Each row was made from one path, in order. Every step used is in the known rows, and no mark comes twice. Write each row's path.
In the rows, zero is written as 128.
Known rows:
U N: [115 135 104 114 141 148 104 115 130 149 133 113 135 112 114 144 128 145
 141 141  92 103 121 117 145 105 122 126 146 113 141 102 110]
X N U: [113 124 131 134 145 172  97 129 121 114 140 122 135  85  92 148 147 113
 130 169 103 115 142 126 142 113 141 135 138  82 149 122  71]
N U C A E B: [152  99 137 109 115 107 139 165  71  65  95 153 125 139 139 100  57  89
  75 127 165 150 108 123 119 135 103 161 155 140 152 125 104]
U N X: [138 119  99 132 161 130  96 108 132 148 130 108 122 125 124 137 133 132
 138 145 120  87 129  99 150  82 132 122 128 108 113  85 101]
N U C: [105 116 158 129 144 151 116 125 109  91 143 116 143  95 111 132 113 106
 124 144 129 132 111 118 127 113 123 136 137  93 140  98  97]
T H K R X N U: [ 72 115 163 131 108 173 123  97 173 147 154 130 192  96  91 147 179 118
 143 169 150 108 158 147 155 112 184 117  68 106  92 159 136]
T H K R X N U C: [ 80 109 191 134 123 160 138  98 163 114 169 135 188  91  82 133 160  97
 118 156 169 117 146 129 143 100 181 131  61  84  83 140 139]
K E: [107 135 103 107 106 163 111 146 140 172  92 118 139 136 126 140 122 141
 161 123 119 117 121 129 133 164  94  98 166 149 150 149 138]
X N: [104 140 108 124 135 161 104 132 142 143 129 119 127 106  97 152 155 137
 156 146  80 118 136 132 155 127 131 124 160 102 155 127 106]
R X N U C A: [179  98 155 160 157 147 142 139 134  50 153 151 129 101 111 133 113  65
  75 161 132 137 141  85 139  83 143 156 110  52 101 109  68]
V E: [100 141  83  88 119 129 109 144 142 167  98 101 114 134 144 126 130 152
 163 121 107 130 121 142 134 159 107 111 165 162 153 138 141]
B E K: [ 93 154 105 114 112 132 119 121 108 164 102 105 126 137 149 125 134 191
 174 120 131 129 122 171 131 173 116 111 167 173 160 132 170]
B E K H: [ 68 169 120 122  84 146 126 104 119 180 117  99 150 135 155 121 156 197
 173  98 114 134 135 185 115 197 118 118 155 197 161 144 203]
R X N: [124 124 110 136 154 154 123 115 174 139 130 136 123 124 106 153 165 120
 147 153  88 122 160  99 171 116 142 112 132  97 125 122 102]
U N X R: [142 115 113 114 160 130  87 117 143 168 138 119 123 149 144 140 145 147
 121 175 136  95 155 100 168  62 157 104 110  94  85  87  79]
N U C A E K: [145 107 145 132 115 101 139 147  72  79 125 124 130 122 155 100  81 114
 103 114 175 131 109 145  83 139 117 148 127 140 131 127 141]
B E K H T: [ 50 170 106 137  87 169 123  86 124 211  93  80 141 139 162 119 179 200
 179  71  86 130 118 207 135 190 125 102 165 205 159 173 230]
V E K H T L: [ 22 175  84 119  79 167 114  63 133 224  84  43 124 143 161 128 192 175
 203  54  44 129 107 220 133 189 109  71 178 208 162 190 246]
U C A E: [155 114 114 117 108 106 139 162 116 102 102 131 136 135 153 113  77 128
 118  91 134 137 107 128 110 135 101 146 159 138 138 131 136]
A C U: [120 135 158 134 144 124 118 123 135 100 148 142 123 101  96 146 130 125
 144 128  96 148  99 122 107  97 125 130 132 119 144  93 111]
R X N U C A E V: [201  94 140 125 146  94 173 164 132  71 130 159 114 135 138 105  96  55
  49 124 150 140 146  75 100 134 136 173 114  90 120 131  88]
A E: [108 122  92 105 115 125 115 136 137 159  93 119 140 138 142 127 122 156
 166 109 112 116 133 138 130 155 110 113 159 165 157 143 136]
H K R X N U C A E: [169  76 170 143 121 107 149 149 140  95 129 165 157 131 124 109 103  87
  81 132 217 121 147 113 121 104 154 148  73  94  71 154 113]
E A: [123 163 102 130 110 138 131 137 125 134 133 119 132 138 134 147 126 161
 164 125 100 128 112 146 137 163 103 121 147 137 156 132 137]
A C U N X: [167 118 153 153 183 100 110 108 129  96 162 140 106 103  97 131 122 105
 108 144 128 110 113  80 108  41 137 143  98  91 103  56  80]
V E A C: [151 169 102 112 114  80 148 157 129 114 137 122  95 150 145 114 117 147
 145 110 121 167 112 135  90 173  90 133 138 158 140 147 149]
B E K R X: [111 131 116 128 118 122 139 106 147 188 107 129 140 170 158 135 141 182
 164 129 171 141 154 143 172 168 142  86 116 164 108 148 168]
E V: [ 93 149  95  91 119 134 127 135 141 172 113 105 124 147 129 144 140 139
 155 113  87 130 107 135 126 168 116 120 168 144 172 121 145]
R X N U C A E: [198  82 145 151 148 116 151 152 134  55 131 162 129 113 132 111  95  70
  65 142 154 131 158  81 121 101 137 163 107  78 103 128  73]

Write each row's path:
[201 142 152 167 173  82 138 122 113  73 183 148 100 115 109 131 111 116
  99 138 140 115 111  85  95  67 127 157  84  96 103  68  84] : E A C U N X
[188 161 137 120 146  71 149 146 114  83 168 146  89 110 121 112  96 127
  90 124 131 139 107 104  78 114 112 164 103 127 130 107 106] : V E A C U N
[ 82 134 115  99  93 157 110 141 141 184  94 116 150 136 121 131 135 152
 177 113 152  99 103 151 109 161  95  97 155 169 144 152 177] : H K E
[131 100 145 149 150 162 119 116 163 137 142 146 148 118 102 159 154 103
 123 179 141 127 179 102 183 107 169 112  89  71  97 137  68] : K R X N U
[170  89 137 152 121 114 141 138 125 125 125 155 134 149 144 126 121 108
 105 147 185 126 176 131 142 136 163 124  78 121  89 165 112] : C A E K R X N U
[ 27 156 113 142  95 175 115  74 130 214 114  77 141 134 145 139 197 172
 193  76  63 122 108 201 137 171 131  89 151 190 152 159 230] : E K H T
[157  97 175 168 140 127 149 129 117  88 162 148 132 127 118 134 119  86
  87 155 183 142 145 114 147 104 166 134  78  71  76 129 104] : E K R X N U C A
[131 107 135 148 162 168 117 116 155 110 142 140 131 101 103 148 160  93
 123 179 108 119 166  93 162 104 149 124 111  76 121 118  71] : R X N U
[ 89 143  80  72 113 119 119 146 116 161  77 120  94 160 136 116 117 141
 143 132 118 145 114 140 154 172  95 112 181 189 174 138 141] : V E B
[143 165 124 138 120 105 145 137 127 102 152 129 123 141 123 140 126 148
 159 117 101 162 105 132 104 149 101 130 134 128 142 127 141] : E A C
[153 109 148 124 173 129  90 115 139 145 152 139 118 122 128 148 135 132
 101 181 141  85 146  94 157  33 171 117  93  84  85  66  55] : C U N X R
[ 97 125  90  87 110 114 125 140 110 151  73 138 120 164 135 121 108 145
 148 121 122 133 126 136 150 167 100 115 174 187 175 141 139] : A E B
[186  85 144 132 146 106 159 157 105  50 109 181 109 140 122 103  85  58
  47 153 164 146 151  82 141 114 126 163 123 104 120 126  76] : R X N U C A E B
[153 104 168 162 117 115 161 124 115  81 153 145 140 120 142  99 130  87
  77 115 156 132 167 122  92 143 146 157  83 127 104 143 144] : R X N U C A E K H
[173 114 171 131 182  98 101 118 140 115 170 151 107 127 116 137 137 119
  94 173 143 118 140  80 125  20 166 126  78  78  74  59  59] : A C U N X R
[167 102 153 140 136 100 153 147 119  99 146 140 107 135 141 108 111  84
  73 150 201 148 151 115 133 128 157 138  78 100  77 148 113] : V E K R X N U C A
[135 128 124 128 116 134 129 149 120  98 122 120 136 124 133 136  94 125
 126 111 110 143  89 130 127 116 105 142 164 109 136 113 129] : U C A
[ 81 149  88  94 117 116 115 132 116 177 108  91 101 144 153 118 142 164
 174 118 127 127 116 165 120 176 113  99 155 186 152 141 179] : V E K
[ 45 150 107 136  99 191 109  88 153 201 101  85 156 124 137 148 183 160
 180  80  43 126 113 177 152 154 127 102 163 167 156 159 192] : K H T
[145 133 160 133 164 115 116 117 126  93 166 147 119  90  88 139 118 120
 113 138 100 127 106  99 104  68 132 148 115  97 132  74  92] : A C U N
[ 90 133 123 144  81 125 148 113 107 157  99  99 138 147 173  99 134 148
 136  40 108 135  98 188  97 170 118 127 146 192 138 170 234] : U C A E K H T
[166 103 140 116 125 113 141 170  73  54 107 162 113 122 113 101  74  74
  54 145 156 144 128 113 124 124 119 174 151 109 151 132  77] : X N U C A E B
[ 85 141  94 139  71 140 132 111 120 191  83  95 142 153 179 114 154 166
 164  50  89 126 111 205 111 182 121 109 153 214 146 188 234] : C A E K H T
[195 157 161 139 136 103 154 148 109  89 165 162 116 113 101 128  91 117
  90 124 142 125 110  90  75 119  99 153 104 115 127 114 100] : K E A C U N
[210 144 132 139 168  57 141 142 118  85 166 143  76 126 129 104 101 116
  88 129 159 120 113  86  82  90 118 161  85 122 101  89  93] : V E A C U N X
[ 96 115 132 131 123 146 121 114 183 178 131 142 151 141  98 153 174 137
 163 145 152 110 150 132 171 118 161  97  97 111  94 148 143] : H K R X N
[165 175 117 132 112  98 152 148 121 102 132 134 122 144 140 120 106 176
 145 114 126 171 117 136 102 170  93 143 151 144 148 139 142] : B E A C
